Every row comes from one small tree of marks. The marks that hang from a mark follow it in brackets, in alphabetical order. Every link used is in the known rows. Which tree was each row made from?
Known rows:
fizun{kezil{guzaf tobal{konor}} sizef}: [ 1.21  1.04 -3.36  4.50 -0.44  0.53  1.73 -2.99 -3.15  4.92 -0.11  0.43
 -1.05 -0.70 -2.99  2.43  3.57  1.79  1.63 -0.76  1.49]
sizef{fizun{kezil{guzaf tobal{doke}}}}: [ 2.37  0.40 -0.88  0.21 -2.24 -0.66  0.56 -5.32 -3.90 -0.23  2.44  2.43
 -1.08  1.49  0.02  0.58  6.00  1.54  0.70 -1.23  1.79]
molun{doke}: [-2.64 -0.89 -0.89 -1.02  0.77  0.27  3.21  3.59  0.05 -0.06 -0.28 -1.82
  0.01  0.15  4.44 -1.84  1.37  1.59 -4.21 -0.21  2.59]
sizef{fizun{kezil{guzaf}}}: [-0.18  1.85 -1.54 -0.71 -1.66  2.34  0.90 -0.05 -0.88 -0.55  2.20  0.03
 -0.48  1.46  3.40  0.79  6.37  2.08 -1.76  0.02  0.13]
bolidak{fizun{kezil}}: [-2.51 -2.86  1.49 -3.56  2.85 -0.34 -1.01  2.42 -0.55  0.70  1.04 -1.42
  1.59 -0.81  4.61  1.18  4.29 -3.59 -3.34 -0.47 -2.88]
tobal{kezil}: [-0.20  0.71  0.56 -0.99 -0.37  2.24  0.43  4.08  3.89 -2.89 -0.07 -1.75
  0.62  1.06  1.02 -0.61 -0.16  0.06 -1.81  0.71 -4.20]
kezil{fizun guzaf tobal}: [-0.19 -1.87 -0.73  2.22  0.09  0.25  1.22  3.01 -1.96  1.45 -0.46  0.67
 -1.10 -1.11 -0.54  2.51  3.74  3.00 -1.38 -1.00  3.02]
bolidak{fizun{kezil{tobal} sizef}}: [-1.58 -3.00 -1.41 -0.59  1.45 -1.00 -0.16  1.22 -2.25  6.34 -0.14 -0.80
  0.41 -2.30  0.19  3.09  5.91 -0.57 -0.23 -0.16 -0.85]
konor{tobal{doke}}: [-2.55  0.85 -0.16 -4.00  2.13  0.23 -0.28 -1.71 -1.34 -1.76  0.69  1.53
 -0.19 -1.90  0.07 -2.07 -2.37 -2.19  0.60 -0.72 -2.51]
sizef{fizun}: [-1.50  1.15 -0.59 -2.92 -0.16  2.09  1.01  2.40  0.98 -3.31  1.41 -1.69
  0.45  1.77  3.54 -1.23  3.49  1.17 -0.51  0.58 -1.48]
doke{molun tobal{kezil}}: [-1.10  2.43 -0.02 -2.29 -2.14  1.39 -1.67  3.64  5.12 -1.64 -0.32 -1.27
  1.08 -1.08  2.64 -3.45 -2.98  0.87 -2.09  1.00  0.10]
molun{doke{tobal}}: [-3.42  0.50 -4.03 -1.77  0.15 -0.36  2.51  2.28  0.75 -0.24 -0.36 -1.89
 -1.66 -4.09  5.68 -2.09 -0.69  1.31 -4.56 -0.63  5.48]
kezil{fizun guzaf tobal{doke{molun}}}: [ 0.93 -2.12  3.29  0.72 -0.41 -2.55 -0.99  0.71 -1.67  1.58  0.28  2.34
  1.24  1.74 -1.87 -0.70 -0.31  1.58  0.24 -0.34  3.58]
molun{doke{tobal{kezil{guzaf} konor}}}: [ 0.72  2.20 -3.44  4.25 -2.11  0.80  2.50 -1.01  1.98 -1.87 -3.02 -2.46
 -2.83 -3.53  1.62 -1.26 -4.26  2.94 -1.67  0.01  2.46]
kezil{fizun guzaf tobal{doke konor}}: [ 2.03 -1.87  1.29  2.81  1.64 -2.34  0.40 -3.05 -2.83 -1.47 -0.58  0.97
 -0.50  0.63 -3.53  1.59 -1.89 -1.30  3.01 -0.97  0.78]
bolidak{fizun{kezil{guzaf tobal}}}: [ 0.19 -3.25 -0.34  1.64  0.03 -1.32  0.24 -0.58 -4.35  3.30  0.27  0.65
 -0.58 -3.30  2.08  2.45  7.84  1.53 -3.23 -2.15  1.42]
doke{molun tobal{kezil{fizun} konor}}: [-0.89  1.37  2.19 -1.51  0.66  1.85 -3.26  2.82  5.41 -2.29 -1.62 -1.89
  1.82  0.76  0.80 -1.29 -7.02 -2.92  2.17  2.48 -1.20]
sizef{fizun{kezil{tobal{doke{molun}}}}}: [ 0.73 -0.21  3.17 -3.30 -1.46 -0.48 -1.85 -3.81 -2.27  0.24  3.29  2.60
  2.62  5.03  1.48 -2.97  4.27 -0.41  1.86 -0.09  2.04]
molun{doke{tobal{konor}}}: [-2.35  1.08 -3.19 -0.12  1.35 -0.24  2.52 -0.71  0.44 -1.71 -1.04 -2.51
 -1.39 -3.27  4.30 -2.54 -3.19 -0.57 -1.94 -0.71  4.28]
kezil{guzaf tobal{doke}}: [ 1.78 -0.85 -0.85  2.02 -0.94 -2.72  2.15 -2.35 -3.04 -0.81  0.72  1.82
 -1.22 -1.39 -1.76 -0.49  2.24  2.27 -1.30 -2.30  2.46]
sizef{fizun{kezil{guzaf tobal{konor}}}}: [ 1.97  1.37 -1.43  2.80 -1.57  2.05  1.27 -5.25 -4.19 -0.48  1.37  0.80
 -0.81  1.43  0.87  0.73  6.55  2.16  2.01 -1.32  1.77]
molun{doke{tobal{kezil konor}}}: [-0.46  1.72 -2.17  0.96 -0.45  1.30  1.53 -0.39  3.01 -2.80 -2.30 -2.99
 -1.44 -2.20  2.67 -1.89 -5.09 -0.30 -0.78  0.57  0.89]
doke{molun tobal{kezil{guzaf} konor}}: [ 1.03  3.56 -0.40  2.28 -2.89  1.05 -0.96  0.00  3.64 -2.18 -1.62 -1.03
 -0.07 -1.94  0.45 -3.09 -4.65  2.25 -0.20  0.50  0.50]

Which tree is each row?
[-0.34  1.17 -0.50 -0.93  1.86  1.91 -1.77  1.95  4.98 -3.39 -1.83 -2.75
 -0.16 -0.94  0.31  1.44 -6.26 -4.16  1.96  1.70 -3.00] : doke{tobal{kezil{fizun} konor}}
[ 0.97 -1.41 -1.65  2.41  0.37 -2.52  0.60  0.79 -1.18  3.91 -0.83  0.67
 -1.29 -0.55 -5.30  3.46 -0.62  1.60  1.93  0.67  1.24] : kezil{fizun{sizef} guzaf tobal{doke}}
[-1.21 -2.17  0.33 -0.18  0.95 -0.84 -0.11  1.81 -1.60  1.65  0.49 -0.85
  0.14 -2.28  3.52  1.99  5.16 -0.34 -4.29 -0.94 -1.42] : bolidak{fizun{kezil{guzaf}}}
[ 1.14  0.79 -2.12  1.19 -2.81  1.93  1.36 -2.26 -3.57  1.19  2.15  1.43
 -1.23  0.75  1.88  1.25  8.95  4.02 -0.77 -1.32  2.94] : sizef{fizun{kezil{guzaf tobal}}}
[ 0.21 -4.41  2.03 -2.35  2.45 -3.68 -1.43 -3.00 -3.58  1.20  1.53  1.05
  1.14 -0.77  1.09  1.05  3.92 -4.14 -0.69 -1.74 -1.38] : bolidak{fizun{kezil{tobal{doke}}}}
[-2.88  1.10  2.62 -4.53  1.06  0.09 -1.79 -0.76 -0.75 -0.25  0.89  2.32
  2.00  0.09  0.57 -4.87 -3.05 -0.95  0.81  0.01 -0.66] : konor{tobal{doke{molun}}}
[ 0.29  0.54 -4.23  2.99 -1.51  0.47  1.85 -0.03 -2.51  6.37  0.65  1.09
 -1.36 -1.57 -1.64  2.90  5.94  3.61 -1.27 -0.70  2.73] : fizun{kezil{guzaf tobal} sizef}
[ 0.22  2.24  2.36 -0.10 -2.36  1.37 -2.05 -1.32  0.92 -0.43 -0.95  2.34
  0.55 -0.22 -2.08 -3.60 -4.12  2.44  0.86  0.69 -2.65] : konor{tobal{doke{molun} kezil{guzaf}}}
[ 2.91 -0.09 -0.01  2.58  0.43 -1.86  0.75 -7.08 -4.39 -0.57  1.46  2.44
 -0.48  0.69 -2.15  0.43  1.64 -1.90  1.15 -2.42  1.40] : fizun{kezil{guzaf tobal{doke konor}}}
[ 0.07 -1.06  6.16 -3.19  0.87 -0.14 -3.43  4.10  4.83 -1.98  0.12 -0.30
  3.21  5.19 -1.25 -1.39 -5.66 -3.18  1.36  2.56 -3.99] : tobal{doke{molun} kezil{fizun}}
[-0.99  1.88 -3.42  1.15 -0.37  0.93  1.21  2.39  0.29  4.86  0.81 -0.38
 -0.62 -0.71 -0.39  2.43  3.22  1.69 -2.33  0.35  0.02] : fizun{kezil{guzaf} sizef}
[ 2.87 -0.20 -0.16  3.50  0.14 -2.70  1.82 -5.25 -3.57 -2.29  0.13  1.32
 -1.10 -0.56 -2.96 -0.83 -0.24  0.48  1.59 -2.25  1.12] : kezil{guzaf tobal{doke konor}}
[ 1.11 -0.73  4.11 -1.28  1.22 -1.84 -1.64 -5.46 -3.08 -0.05  2.15  2.52
  3.00  3.91 -0.36 -3.06  0.15 -3.75  2.48 -1.12  1.61] : fizun{kezil{tobal{doke{molun} konor}}}
[-0.76  0.24 -2.57  1.88 -1.75  1.11  0.94  4.13  3.32  0.73 -2.73 -2.14
 -2.78 -3.20  2.04  1.75 -3.41  2.81 -3.15  1.26  3.23] : molun{doke{tobal{kezil{fizun guzaf}}}}
[-0.55 -2.06 -0.55 -1.00  2.21 -2.16 -0.25  1.59 -0.15  3.12 -0.27  0.17
  0.20  0.80 -4.18  2.79 -1.36 -1.63  2.99  1.14 -0.34] : kezil{fizun{sizef} tobal{doke}}
[ 0.35 -0.41 -0.02  0.25  1.60  0.98  0.75 -3.29 -3.07  0.20  1.56  0.82
  0.78  1.11  0.99  0.20  4.12 -2.43  0.75 -1.65  0.88] : fizun{kezil{tobal{konor}}}
[ 0.99 -0.25  0.36 -2.90 -0.31 -0.19 -0.25 -4.77 -2.93 -1.00  3.17  1.78
  0.47  3.06  0.94  0.02  5.18 -1.61  1.63 -0.82  0.23] : sizef{fizun{kezil{tobal{doke}}}}
[ 0.63 -1.25  3.33 -2.62  1.88  0.03 -1.89  3.14  4.30 -3.34 -0.06 -1.10
  1.34  3.32 -1.72  1.29 -4.72 -4.40  1.00  1.85 -5.73] : tobal{doke kezil{fizun}}
[-0.47 -1.11 -2.90  3.24 -0.28  0.04  1.50  4.04 -0.91  5.42 -1.25 -0.15
 -1.45 -1.48 -3.16  4.06  2.50  3.95  0.54  0.61  2.26] : kezil{fizun{sizef} guzaf tobal}
[-1.12  1.71  3.57 -3.36 -0.48  1.76 -2.92 -0.57  2.10 -1.26 -0.42  1.70
  1.98  1.04 -1.07 -4.30 -4.91 -0.80  1.85  1.16 -4.22] : konor{tobal{doke{molun} kezil}}
[ 2.63 -0.01  2.87  2.06  1.06 -0.36 -1.20 -0.41  2.64 -4.01 -1.62 -0.87
  0.02  2.61 -3.85  1.62 -6.48 -2.98  2.98  1.32 -5.31] : tobal{doke kezil{fizun guzaf} konor}
[-1.17  0.08 -0.09 -0.67  1.02  2.64 -0.97  7.32  5.49  2.04 -1.56 -2.85
  0.69  1.87 -2.55  3.37 -2.84 -0.92  1.53  3.61 -5.51] : tobal{kezil{fizun{sizef}}}
[-1.20  0.04 -0.75  0.30  1.23  1.57  0.11  1.79  3.84 -1.81 -2.96 -3.37
 -1.04 -0.89  1.94  0.53 -6.59 -2.09  0.72  1.75  0.39] : molun{doke{tobal{kezil{fizun} konor}}}
[ 1.63 -0.89  0.95  0.34  1.90 -2.17  1.08 -4.55 -2.34 -3.10  0.68  0.80
  0.43  0.80 -1.85 -1.77 -1.00 -2.69  2.50 -1.79 -0.31] : kezil{tobal{doke konor}}
[-0.14  0.59  1.01 -0.35  0.39  1.83 -1.97  0.21  1.20 -0.85 -1.68  1.23
 -1.27 -0.82 -3.42  1.59 -4.94 -0.69  2.17  1.21 -4.73] : konor{tobal{doke kezil{fizun guzaf}}}
[ 2.41  1.12  0.94  1.26 -1.62 -0.73  0.54  0.40  2.37 -3.33 -0.21  0.08
 -0.67  0.76 -2.07 -0.46 -2.48  0.57 -1.33  0.14 -3.93] : tobal{doke kezil{guzaf}}
[-0.97 -1.82  2.49 -1.47  1.16 -2.21 -1.76  2.43  0.35  4.47 -0.10  0.87
  2.31  2.58 -3.75 -0.03 -2.22 -0.36  3.13  1.73  1.39] : kezil{fizun{sizef} tobal{doke{molun}}}
[ 0.16  3.12 -0.79  0.92 -3.87  1.05 -0.86  2.87  4.25 -0.73 -0.82 -0.64
 -0.31 -2.67  1.60 -2.72 -2.40  3.90 -3.05  0.56  1.65] : doke{molun tobal{kezil{guzaf}}}
